What can hang from each mark
kufepa: gakep nopu zome
vatir: baki zome
nipaz: baki
gakep: kufepa
zome: kufepa vatir
baki: gudid nipaz
gudid: baki zalo
zalo: fifo

Every row comes from one small tree of marks. The marks that hang from a mark follow it in brackets, in alphabetical order. Every link used is in the known rows. Which tree was each row made from?
Known rows
gakep{kufepa{nopu zome{vatir{baki{nipaz}}}}}: [  1.5   0.2  12.4  -9.8  -1.3   1.3 -12.5  -0.7  23.2  -1.3 -10.9  -9.6
  27.4  14.2   3.5 -39.2  12.6  38.7 -23.1   9.6  -3.2]
nipaz{baki{gudid{zalo{fifo}}}}: [ 14.5  49.3  30.9   9.9 -20.3  -5.9   6.5   0.0 -14.0 -21.1  -9.5  -7.2
  20.0  17.9 -30.0  -8.4  -5.3  31.7  -8.0   9.8  30.4]
gakep{kufepa{zome{vatir{baki{nipaz}}}}}: [ -6.0  -0.7  10.9 -12.5  -8.5   3.8  -0.3  -5.5   6.8   1.4  -6.8 -12.4
  27.7   9.2   5.0 -35.9  25.2  25.6 -16.4  -5.0  13.5]
zome{vatir{baki{nipaz}}}: [  5.5  -1.3  18.3  -4.2  -9.2  11.7  -5.2  -1.7  -6.8   8.3 -18.8   7.2
  35.5  10.3   0.4 -24.4  24.9  29.1 -26.3  -2.8   8.5]
nipaz{baki}: [ -2.3  25.4  28.9  12.5 -13.7  -2.0  15.7  -0.1  -8.8 -19.2 -22.2   3.4
  22.6  23.1 -13.0  -2.6 -14.1  20.2 -35.0  14.4   6.3]
zome{kufepa vatir{baki{gudid{zalo}}}}: [ 30.1  21.0  10.2 -12.1 -15.1   2.4  36.4  10.4 -19.6 -10.2 -16.8 -20.3
  16.9 -10.3  -3.6 -13.5  31.2  25.9  -5.2 -13.7  12.6]
kufepa{gakep nopu zome{vatir}}: [-14.4  -1.4   9.1   8.1   0.5  -8.4 -17.8  16.1  34.5 -26.2 -11.1 -17.9
  24.1  16.6   4.4 -42.6 -14.4  46.8 -33.3  30.1 -20.6]
zalo{fifo}: [ -8.8  16.3  38.7  10.0 -13.9  12.2 -11.7   9.9  -8.5   0.5 -13.5  -3.9
  21.9  -1.5 -24.3 -10.1 -20.3  25.5 -32.7  13.6   8.7]
vatir{baki zome}: [  8.0   9.6  24.4  -7.9  -0.6   6.3  18.4  -4.3 -14.5   0.8 -14.9   8.2
  18.8 -16.0  -0.3 -18.2   8.6   8.0 -43.7  -1.2   8.7]
gudid{zalo}: [  1.2  27.5  18.4  -3.3 -19.4  13.4  24.7   5.5 -20.9  -8.6  -6.7   4.1
  38.3  -1.7 -16.5 -14.5 -17.2  25.7 -24.6   2.9  -8.0]
gakep{kufepa{nopu zome{vatir{baki{gudid}}}}}: [ 13.3   7.7  21.0   3.7  -3.7 -11.1   1.7  10.2  10.5 -13.6 -18.5 -23.2
   3.9  -7.5  -0.5 -27.4  12.7  27.8   3.0  13.0   6.1]
baki{nipaz}: [  5.3  17.2  22.6   2.2 -17.0  12.1  -6.2  -8.0 -10.0   3.4 -19.3  -0.1
  44.4  22.1  -8.6 -18.1 -15.3  27.3 -32.3   9.5  -4.4]
gakep{kufepa{zome}}: [-13.3  15.2  20.2   0.6 -15.0   2.0  14.8   2.3  -1.8 -11.4  -7.6 -21.2
  19.7   0.0  -6.5 -20.7 -21.6  16.0 -19.8   9.0  -2.0]
gudid{baki zalo{fifo}}: [ -1.0  33.1  19.4  -0.1 -16.4  31.2  -1.1   4.3 -10.5  -0.7   2.3  -7.3
  30.0  -5.6 -10.9 -12.1 -10.9  30.9 -20.9   7.9  11.2]
vatir{baki{gudid nipaz} zome{kufepa{gakep}}}: [ 42.5  29.0   1.8 -12.4   2.8  -6.5   9.2 -13.3  11.3 -12.6 -20.2 -34.3
  23.9  20.0  18.6 -35.8  17.4  27.4 -31.1  -7.8  19.6]
kufepa{gakep nopu zome{vatir{baki{nipaz}}}}: [ -6.7  -3.5  -2.1  -9.1   5.6  -9.9 -30.5   0.4  37.8 -15.1 -17.5  -9.7
  37.2  32.6  14.5 -61.2  10.8  47.8 -35.4  13.3  -5.5]
gakep{kufepa{nopu}}: [ 10.6  22.4  33.3  12.8  -8.9  12.2   9.9  15.0  11.4  -6.6 -13.8  -6.9
  20.2  -1.1 -12.5  -5.3 -29.7  33.8 -24.8  24.3 -19.0]
gudid{baki zalo}: [  6.5  31.0   9.5  -1.5 -16.8  29.8  20.1   0.2 -18.8  -5.3  -3.5  -4.8
  36.2  -2.7   0.7 -10.0 -11.4  24.2 -19.9   6.6  -4.5]
vatir{baki zome{kufepa}}: [ 17.1  14.4  18.4 -16.0   0.7   4.8  30.8  -2.7  -8.6  -2.7 -19.0 -12.4
  12.8 -12.7   4.2 -13.0   9.7   9.5 -53.9  -8.4   4.7]
baki{gudid{zalo{fifo}}}: [ 13.2  38.5  30.7   4.6 -22.2   7.1   1.3   5.8 -21.3  -6.6  -7.8 -10.5
  24.9  -4.9 -29.3 -14.3 -11.2  30.0  -4.0   6.9  17.5]
gakep{kufepa{nopu zome}}: [ -6.3  16.8  22.6   3.1  -8.9  -1.0   1.6   6.6  15.3 -13.0 -12.9 -18.1
  20.2   3.7  -8.4 -22.9 -32.5  29.0 -27.1  24.6 -17.3]
baki{gudid}: [ 17.6  23.7  30.5  16.2 -18.8   1.1   8.7   3.5 -22.3  -9.5 -26.0 -13.1
  19.7   0.3 -12.9  -7.1 -15.1  16.0  -6.1  13.9   5.0]

Which tree is each row?
[ 21.4  40.9  23.4  -1.0 -23.5   8.7 -14.8  -7.3 -15.9   0.5  -7.2 -10.8
  41.6  17.0 -26.9 -24.0  -7.0  38.0  -6.2   5.1  20.0]  baki{gudid{zalo{fifo}} nipaz}
[ 13.6  33.0   3.6  -8.3 -17.4  32.1   3.9 -14.9 -13.8   2.3  -2.8  -3.9
  52.5  17.7   3.7 -20.7  -5.9  32.6 -20.2   3.8  -2.1]  gudid{baki{nipaz} zalo}
[ 12.0  21.3  11.6   4.6  -2.3   0.2   6.0  17.8  31.0 -24.5 -24.2 -27.1
  24.3  21.2   2.6 -22.1 -31.5  44.9 -46.1  19.7 -23.8]  zome{kufepa{gakep nopu}}
[ 26.2   8.6  19.8   0.8 -10.1  -0.8  21.8  12.0 -14.3  -7.4 -28.6 -25.7
   5.5  -8.5   1.2  -7.6  27.0  19.0 -10.7  -5.9  13.9]  zome{kufepa vatir{baki{gudid}}}
[ 20.8  48.5  20.4   7.7 -22.0  -7.2  27.9  -3.4 -22.7 -26.8 -14.9  -5.3
  25.8  19.6 -18.2  -7.0  -5.9  25.0  -5.5   8.9  15.6]  nipaz{baki{gudid{zalo}}}
[ 24.4   7.9  20.4   2.5 -12.0   2.8  -5.4  -4.6 -14.0   3.6 -24.4  -5.5
  27.9   9.8  -0.7 -22.7  30.6  25.5  -2.4  -2.0  19.3]  zome{vatir{baki{gudid nipaz}}}
[  4.2   1.3   6.1  -5.0  -1.1   2.3  20.0  19.1  17.9 -17.3 -18.6 -23.6
  17.2   4.5  13.7 -25.3  19.3  32.5 -33.7  -7.1   5.1]  zome{kufepa{gakep} vatir{baki}}
[ 22.7  22.0  13.6  -1.4   7.8  -0.7  10.3   9.2  33.6 -22.0 -12.5 -25.4
  18.8  10.5   7.3 -22.0 -23.2  42.0 -59.3  22.0 -22.0]  vatir{zome{kufepa{gakep nopu}}}
[-14.2  -2.9  16.4  -6.2  -6.9   0.7  15.8   7.0   2.1  -5.1  -7.3 -13.6
  11.9 -12.1   2.9 -27.1  18.6  16.7 -13.7  -3.1  11.0]  gakep{kufepa{zome{vatir{baki}}}}
[ 12.5   7.1  13.6   8.6  -0.6   2.8   3.4  26.4  37.2 -23.1 -16.0 -26.5
  19.1  15.6   6.0 -18.2 -11.5  52.9 -40.1  22.2 -23.9]  zome{kufepa{gakep nopu} vatir}
[ 16.7  12.5  18.7 -13.5  -1.0   9.4   2.4 -18.3 -10.0   8.8 -14.8   8.2
  34.6   5.5   1.6 -27.8  13.5  16.1 -46.4  -2.6   9.8]  vatir{baki{nipaz} zome}
[ 34.9  22.4  20.4  -5.1  -4.8   1.0   1.4 -21.4 -16.9   4.9 -20.8  -4.3
  26.9   4.6   0.8 -26.5  18.4  13.6 -22.4  -0.8  20.7]  vatir{baki{gudid nipaz} zome}
[ 12.4   2.6   7.3  -2.5   6.4  -0.3   6.5  24.0  35.3 -19.0 -23.6 -20.7
  16.3   8.9  11.8 -27.1   7.6  45.6 -41.0   7.7 -11.3]  zome{kufepa{gakep nopu} vatir{baki}}
[ 14.6  21.4  12.1  -4.6   1.7   2.3  23.0   3.8  16.3 -18.7  -7.1 -28.3
  19.1   6.0  10.0 -19.8 -12.3  28.4 -52.4   7.0  -6.3]  vatir{zome{kufepa{gakep}}}
[  6.8  34.6  13.3  -7.2 -17.1  33.8 -17.1 -10.5  -5.9   7.7   2.3  -6.7
  45.7  15.9  -9.1 -22.1  -5.1  40.5 -23.8   5.8  12.5]  gudid{baki{nipaz} zalo{fifo}}
[ 24.2  18.5  26.6  -4.3   1.8   4.1  15.8   4.9  10.2  -9.0 -16.1 -15.5
  15.2  -2.6  -5.2  -6.3 -20.6  30.5 -58.6  20.9 -23.9]  vatir{zome{kufepa{nopu}}}
[ 39.0  35.5  10.4 -17.9  -8.7   4.1  15.0 -22.6 -23.4   1.6  -8.9   0.2
  37.1   3.0  -2.4 -32.0  22.5  20.5 -16.4  -9.3  19.8]  vatir{baki{gudid{zalo} nipaz} zome}
[ 22.2  17.1   7.5 -11.5  14.8  -3.6  14.3   6.7  31.8 -19.6 -19.6 -19.1
  15.2   3.1  14.8 -31.4  -3.3  35.1 -59.9   7.9 -10.4]  vatir{baki zome{kufepa{gakep nopu}}}
[ -6.0   1.9  23.7   6.9  -6.4   1.4  -0.7  14.7  20.2 -11.7  -4.9 -16.2
  14.6  -0.7  -6.3 -20.0 -12.8  37.6 -20.0  26.9 -18.1]  gakep{kufepa{nopu zome{vatir}}}
[ 21.2  21.9  20.3  -7.8 -15.1   7.8 -14.0  -1.5 -12.5   6.9  -6.9  -3.4
  33.0   5.2 -17.1 -29.4  34.2  39.5   0.3  -6.3  32.1]  zome{vatir{baki{gudid{zalo{fifo}} nipaz}}}
[ 24.1  22.9  18.3   0.0 -14.3   0.6  -4.0 -14.0 -19.5   1.6 -32.2  -5.0
  32.9  16.1  -2.7 -26.2  11.1  17.0  -9.0  -3.5  20.0]  vatir{baki{gudid nipaz}}
[-20.0  -9.0  14.0  -6.6  -6.9  -3.3   3.2   5.0  -8.4  -6.2 -17.5  -3.8
  17.9  -5.9   0.5 -32.9  18.0  14.0 -26.6   0.3   6.6]  kufepa{zome{vatir{baki}}}
[-14.7  12.5   7.1   3.7  -2.3 -11.4 -16.0   8.3  28.7 -28.0 -18.5 -17.4
  29.4  22.3   2.9 -45.2 -34.4  37.9 -39.2  27.5 -19.8]  kufepa{gakep nopu zome}
[ 21.3   1.6  13.8 -11.0  -1.2   7.0  -4.3   5.1  16.6   2.2 -27.8  -8.7
  29.3  17.6   1.8 -21.1  15.7  43.0 -42.6   4.7 -10.2]  zome{kufepa{nopu} vatir{baki{nipaz}}}
[  1.0  14.2  -6.0  -9.7  -8.2 -13.6  10.9   5.7   2.3 -27.5  -7.2 -22.0
  24.1   3.0   7.6 -52.5  24.2  30.3   2.4  -5.4  17.1]  kufepa{gakep zome{vatir{baki{gudid{zalo}}}}}
[ 20.0  32.5  15.3  -5.9 -17.4   1.6  26.0   0.0 -30.2  -8.4 -21.2  -1.5
  27.0  -8.2  -9.9 -22.2   8.3  14.7  -2.3  -9.1  15.5]  vatir{baki{gudid{zalo}}}
